Each row comes from the steps of one path. Every step used is in the known rows, and no mark comes twice. Write the path behind each row, first mark first.
In the rows, 128 means zero.
Known rows
Z, S, J, Y, P, C: [125 105 183 127 132 108 159 106 137 179 123 148 161  90 148 132 139 182
 158  62 148 112 101 136 120 114  98  60 172  80 117 168  90 103  78 132
 107 157 155 118 123 114 155]
M, D: [118 107 123 118 126 115 133  92 128 113 125 131 156  98 117 149 145 124
 114  83 127 128 121 127 129 124 107 140 153 116 119 119 125 154 137 130
 111 121 120 148 147  94 107]
P, Y: [107 124 151 109 147 144 148 137 139 129 138 115 160 129 114 128 113 139
 157 132 134 143 100 104 106 153 122 109 143 125 113 124 133 101 136 116
 148 139 116 118 158 160 134]
T, P, Y, D, M, X, B: [ 54 139 137 110 153 111 143 136 108 140 118  80 226 113  72 163  94 108
 191  67 109 166  59  59 160 159 100 106 141 100 103 208 103  98  77 123
 122  99 123 139 184 134 111]
M, D, Y, P, C, T: [131  99 156  48 128  78 126  47 157 174 105 124 185  56 134 163 130 161
 109  67 147 172  66  76 116 150  47  80 185 129  67 178 121  89 103 112
 113  88 157 153 162  94  99]
T, C, P, Y, D, M, X: [ 71  88 106  63 124 114 211  84 139 127 137 140 203 106 127 148 123 131
 119  87 106 165 119  94 152 162  87  93 126 170  82 189  98 130 124 129
 133 110 126  67 180 140 124]
D, M: [109 138 141 108 121 136 137 137 103 152 144 113 132 134 131 106 125  91
 133 143 101 140 135 128 147 161 136 125 144  91 139 158 115 108 112 131
 163 134  92 127 114 122 139]
Y, D: [ 98 123 126 124 152 121 138 115 140 111 100 139 171 127 113 130 122 132
 126  96 132 139 134 106 130 137 103 149 126 133 143 135 149 122 110 127
 127 104 118 136 159 112 128]
X, M: [ 99 140 103 136 123 114 105 154 113 143 121  95 167 176 126 120 122 109
 140 143 142 141 114 128 134 141 144 132 118 135 138 168 124 127 114 133
 114 121 120 126 122 141 158]
M, V, D, Y, P: [133  93 183  57 116 115 120  38  76 114 116 116 195  81 114 173  82 114
 139  23 129 110  97 109 132 112  78 107 176  96  98 183  95 106  81 124
  84  91  84 145 135  86 151]
M, V, D, Y, P, C: [129 104 181  60  92 120 151  59  98 143 125 105 207  71 117 156 104 116
 130  20 128 149  87  98 127 105  63  55 174 129  72 174  96  88  92 130
  82 102 104 135 138 104 147]
V, M, D: [126  99 129  99 114 124 144  88 119  95 112 107 154 122  99 146 158  94
  95  85 138 148 117 119 118 136 139 122 153 102 125 131 134 149 141 154
 138 108  90 127 142  69 124]
Y, P, C, T: [137 109 148 107 128  89 117 112 191 165 111 133 135 102 144 134 138 180
 102  91 137 163  86 105 126 139  78  60 136 176  83 171 143  93 104 138
 141 128 186 128 125 105 106]
B, X, M, V, D, Y: [ 91 146 124  75 108 100 142  82  27 157 145  62 205 111 103 156  84  45
 158  93 163 156  73 153 151 107  99 152 157 116 139 193 106 102  87  91
  55  84  56 139 138 142 198]
J, Z, S: [137 117 123 152 139 117 169 122  88 163 125 120 108 140 146 149 167 147
 133  89 121  69 119 158 113 132 134 131 160  77 150 126 150 112 125 119
 124 104 110 150 128 118 112]
B, X, M, D, Y, P, C, T: [ 84 135 131  65 124  56 109  86 111 206 107  85 228  62 125 157 133 119
 114  85 185 206  50 116 137 144  40 119 176 152  85 221 125  89  80  89
  84  65 144 150 159 124 145]
C, P, Y, D, M, V: [ 92  78 146  46 134 109 189 100 116 118 128 119 190 107 127 131  76 117
 130  66 108 120 113  93 169 184  77 104 134 102 115 201  98  89 128 129
 144 143  99 103 159 107 144]
J, S: [145 132 160 104 132  96 137 132 104 131 135 159  93 116 134 135 159 135
 157 131 115  99 158 153 124 113 125 118 135  89 119 121 110 139 109 136
 118 147 124 114 137 111 131]
Y, P, C: [120 123 165 130 114 126 131 144 157 144 119 129 172  94 142 129 145 162
 109  77 121 150 120 114 116 117  85  69 140 153  85 153 133 111 105 138
 112 122 160 124 118 124 106]
C, T: [144 116 107  96 146  92 118 106 155 144 131 130  90 130 141 135 119 148
 123 150 143 147  98 118 129 144 112 120 129 146 122 144 142 116 135 124
 150 136 151 132 132 118 116]
D, Y: [118 135 138  83 137 137 129  98 102 154 119 121 141 126 135 131 106 113
 150 142 143 137 109  97 120 150 118 138 154  96 121 143 107 114 118 100
 118 104 106 126 153 155 143]
M, D, Y, P, C: [111 110 172  72 118 122 133  70 126 156 105 126 218  56 126 150 138 140
 118  52 133 163  98  88 112 133  67  82 198 114  68 159 105 108  99 111
  91  87 132 140 158 110 112]
T, C: [117 123 108 117 103 125 185 115 120 148 134 142 135 137 134 153 148 133
 116 134 113 146 141 142 113 103 129 114 123 178 111 132 117 137 150 133
 121 132 165  99 133 151 130]
M, D, Y: [114 115 129  70 122 121 129  63  97 138 116 131 168  86 118 159 125 110
 137 102 139 138 104 101 127 144  98 155 183  83 120 138 103 131 121 104
  99  91  99 146 167 115 124]
S, J: [117 110 123 148 135 112 137 110 151 142 119 159 117 123 109 115 106 122
 139 123 141 143 109 136 147 125 119 102 122 114 128 142 117 128 118 131
 138 159 125 136 104 103 169]
S, Z: [113 108 125 123 127 121 154 119 119 171 122 135 126 140 115 122 104 126
 138  94 119 109 129 101 130 135 111  85 131 117 121 137 156 115 132 121
 131 133  99 140  90 138 145]
V, M, D, Y, P, C: [126  94 171  56 102 130 151  69 121 133  96 105 214  86 111 153 151 105
  96  45 138 174  79  77 106 137  94  67 190  97  75 172 105 101 102 132
 117  83  97 120 155  81 124]
T, C, P: [127  92  80 119 103 105 163 105 141 135 136 160  99 131 147 153 134 156
  66 115 120 139 138 152 131 113 123 106 103 196  88 152  99 127 162 160
 113 119 189  73 126 140 119]
C, T, P: [130 107  99 118 138  75  97  95 149 143 125 120  85 126 138 185 109 165
 127 119 130 136  85 128 134 113 108 116 102 173 111 181 109 120 124 153
 159 133 179 124 125 109 113]
S, J, Y, P, C: [114 106 170 119 124  98 153 133 153 152 111 165 157  88 147 139 102 170
 165  71 159 139 101 112 129 121  90  58 144 112  89 185  90 102  66 145
 101 159 153 114 113 133 156]

Write each row's path
[ 64 111 128  75 173  97 136 100 147 139 124 106 164 132 110 152  80 148
 169 108 124 168  71  71 131 174  90 110 130 129 134 218 121  73  96 146
 201 125 126 106 182 105 132]
C, T, P, Y, D, M
[ 61 133 112  83 170  72 127 105 133 157 119  82 190 118  87 173  88 128
 184  84 129 179  25  59 166 171  85 103 142 128  93 227 111  90  83 122
 149 103 135 143 190 122 100]
C, T, P, Y, D, M, X, B
[106 126 117 140 106 125 148 142 151 147 133 116 133 113 133 150 138 158
 137 102 113 146 107 118 125  95 112  67 107 170  96 149 109 110 131 150
 135 146 170 110 125 136 118]
T, P, C
[116  82  98  95 119 128 192 118 155 130 147 152 135 139 132 155 117 165
 103 126 133 153 112 121 118 131 116  97 123 187  81 154  99  96 174 149
 134 122 171  59 158 172 125]
T, C, P, Y
[ 84 104 116  95 180  89 126  98 169 119 113 123 150 123 110 179  84 180
 160  94 144 150  60  81 120 139  87 111 115 162 123 190 136  86 115 138
 163 112 162 115 185 115 122]
C, T, P, Y, D
[101  89 125 100 161 119 149 117 180  99 115 143 169 124 114 129  85 163
 109  92 143 143  93  89 136 165  93 126 116 144 107 157 130  86 126 140
 134 101 126  95 189 129 126]
C, P, Y, D
[126 112 175  86 132 128  97  87 102 149 104 128 176  98 129 150  98 127
 132  97 131 129 108 101 125 142  90 127 164  94 109 188  99 103  83 111
 110  77 118 136 144 138 137]
D, Y, P
[ 77  99 138  76 154 124 161 125 150 125 129 122 176 130 112 103  80 128
 119 101 123 156 104  83 139 203  95 122 131 102 121 188 109  69 103 148
 168 115  99  90 181 112 131]
C, P, Y, D, M
[ 96 142 118 117  98  92 142 140  51 156 139  88 182 118 132 155 120  72
 147 108 146 124 119 174 163  99 100 151 123 146 145 179 123 147 122  90
  77 129 119 142 101 152 183]
B, X, M, V
[ 66 133 149  88 124  95  89  92  54 167 104  91 246  77 108 169 121  81
 123  83 167 157  86 140 139 122  61 171 179 104 121 225 108 115  65  97
  70  34 106 154 153 127 154]
B, X, M, D, Y, P
[116 152 125 117 120 113 116 105  92 139 144  73 166 140  75 118 124  68
 143  93 118 177  76 105 173 154 136 113 159  99 101 157 115 112  72 139
 104  99  74 156 140  99 103]
V, D, M, X, B
[113 108 112 169 135  84 169 124 129 149 104 164  92 139 132 136 101 131
 145 100 156 113  99 144 146 132 114 106 126  98 126 158 129 107 112 141
 118 138 121 160  89 113 152]
S, J, Z
[ 66 112 114  73 164  87 133  80 136 141 124 105 185  96 117 178 107 144
 182  84 115 156  72  71 153 164  61  87 129 142 112 219 114 117  88 122
 173 119 125 111 176 101 119]
C, T, P, Y, D, M, X
[110 158 131 118 119 119 126 136  93 160 137  86 165 126 109 127 134  83
 154 117 116 156  84 103 179 166 136 114 154  96 106 160 106 134  95 108
 105 125 113 153 123 138 101]
D, M, X, B
[122 117 175  86 118 134 124  80 135 144 120 116 189  97 105 126 109 136
 125  60 130 181  84  88 103 132  87  73 177 130  73 163 116  69  69 147
 103  72  97 130 154 114 125]
V, D, Y, P, C
[118  98 176  69 121 116  94  54  98 137  94 131 204  67 117 177 118 128
 121  61 135 126 106  97 129 135  68 143 182  83 106 177  97 116  91 114
  92  62 116 155 159  89 115]
M, D, Y, P
[127 118 140  77 106 121 165 107  74 138 147 111 149 122 148 127 113  83
 150  90  88 107 139 137 166 147 107 106 144  84 134 167 101 138 127 111
 135 161  95 134 104 108 152]
D, M, V
[107 140 124 104 116 130 128  82 100 118 149  91 164 112 107 125 138  84
 142  83 113 154 117 115 147 142 125  98 148 113 113 153 118 139  74 150
 126 117  56 126 123  68 116]
V, D, M, X
[137  86 153  29 117  95 134  46 148 152  89 105 178  82 127 160 149 129
  81  67 154 197  54  65 113 159  81  64 192 127  72 189 115 101 105 136
 139  89 121 128 158  71 119]
V, M, D, Y, P, C, T
[136 113 119 110 105 132 144 103 106 101 122 100 144 126 118 155 171  92
 120 107 136 132 112 121 139 128 144  89 128 128 110 137 120 175 128 130
 125 122  92 105 117 106 129]
V, M, X
[ 75 155 117  86 127  99 120 101  57 169 122  79 218  94 113 152 128  64
 146 124 166 165  84 137 145 133  92 193 173 100 134 180 108 123 103  86
  74  64  89 150 157 148 167]
B, X, M, D, Y
[ 96 116 102 123 116  94 116 118 113 140 119 102 189 141 114 138 133 107
 129 102 140 143 111 129 143 129 130 147 141 128 133 158 120 141 126 143
 102 117 121 152 136  97 137]
X, M, D
[ 84 111 154  77 121 105  82  87  86 155  92 101 240 112 117 166 105 109
 121  71 149 144  92 107 127 145  92 149 178  94 119 216 100 113  82 124
  83  57 110 149 158 102 141]
X, M, D, Y, P
[ 85 122 148 107 168 134 155 131 148 111 110 126 204 126  93 122 108 140
 158 105 139 149 102  85 105 163 101 126 139 127 132 133 158 103 112 121
 137 117 110 119 193 138 137]
P, Y, D
[128 107 139 143 139 131 152  94 133 175 132 137 121 126 114 103 143 135
 145 113 124 112 110 156 127 118 128  93 151  93 148 120 121 125 125 103
 150 162 127 129 120  88 158]
Z, S, J
[ 80 160  98 149 121 111 115 161  83 157 137  90 178 136 123 130 133  83
 142 153 162 163 109 168 139 116 119 167 121 145 148 173 126 125 106 111
 101  97 120 134 120 162 173]
B, X, M
[133 112 147  54 113 118 153  53  65 120 132 103 158 108 117 152  86  91
 152  73 129 124  95 109 135 126 106 113 166  97 117 144 100 115 111 117
  93 116  68 141 146 107 154]
M, V, D, Y
[ 86 112 132  89 149 106 142 125 134 136 123  99 208 120  94 129  92 108
 130  86 134 172  62  63 182 202  96 111 147 104  87 192 102  87  93 125
 111  88 112 121 189 133 105]
C, P, Y, D, M, X, B
[120  86 173  56 115 127 114  49  85 119  88 109 192 100 109 180 128  93
  95  57 137 147  94  98 114 138 100 112 188  68 110 188  97 118  99 136
 121  54  82 132 155  77 129]
V, M, D, Y, P
[130 136 122 140 118 106 123 130 112 145 119 100 159 119 106 144 137 110
 148 110 135 136  85 106 166 129 129 118 143 126  93 131 119 143 117 108
  71 108 134 161 133 147 102]
M, X, B
[ 81  98 128  72 147 126 155  88 142 111 122 126 200  99 116 127 111 124
 129  88 130 143 106  83 163 192  79 107 132 117 102 191 106 116  95 124
 133 107  92  90 177 114 119]
C, P, Y, D, M, X
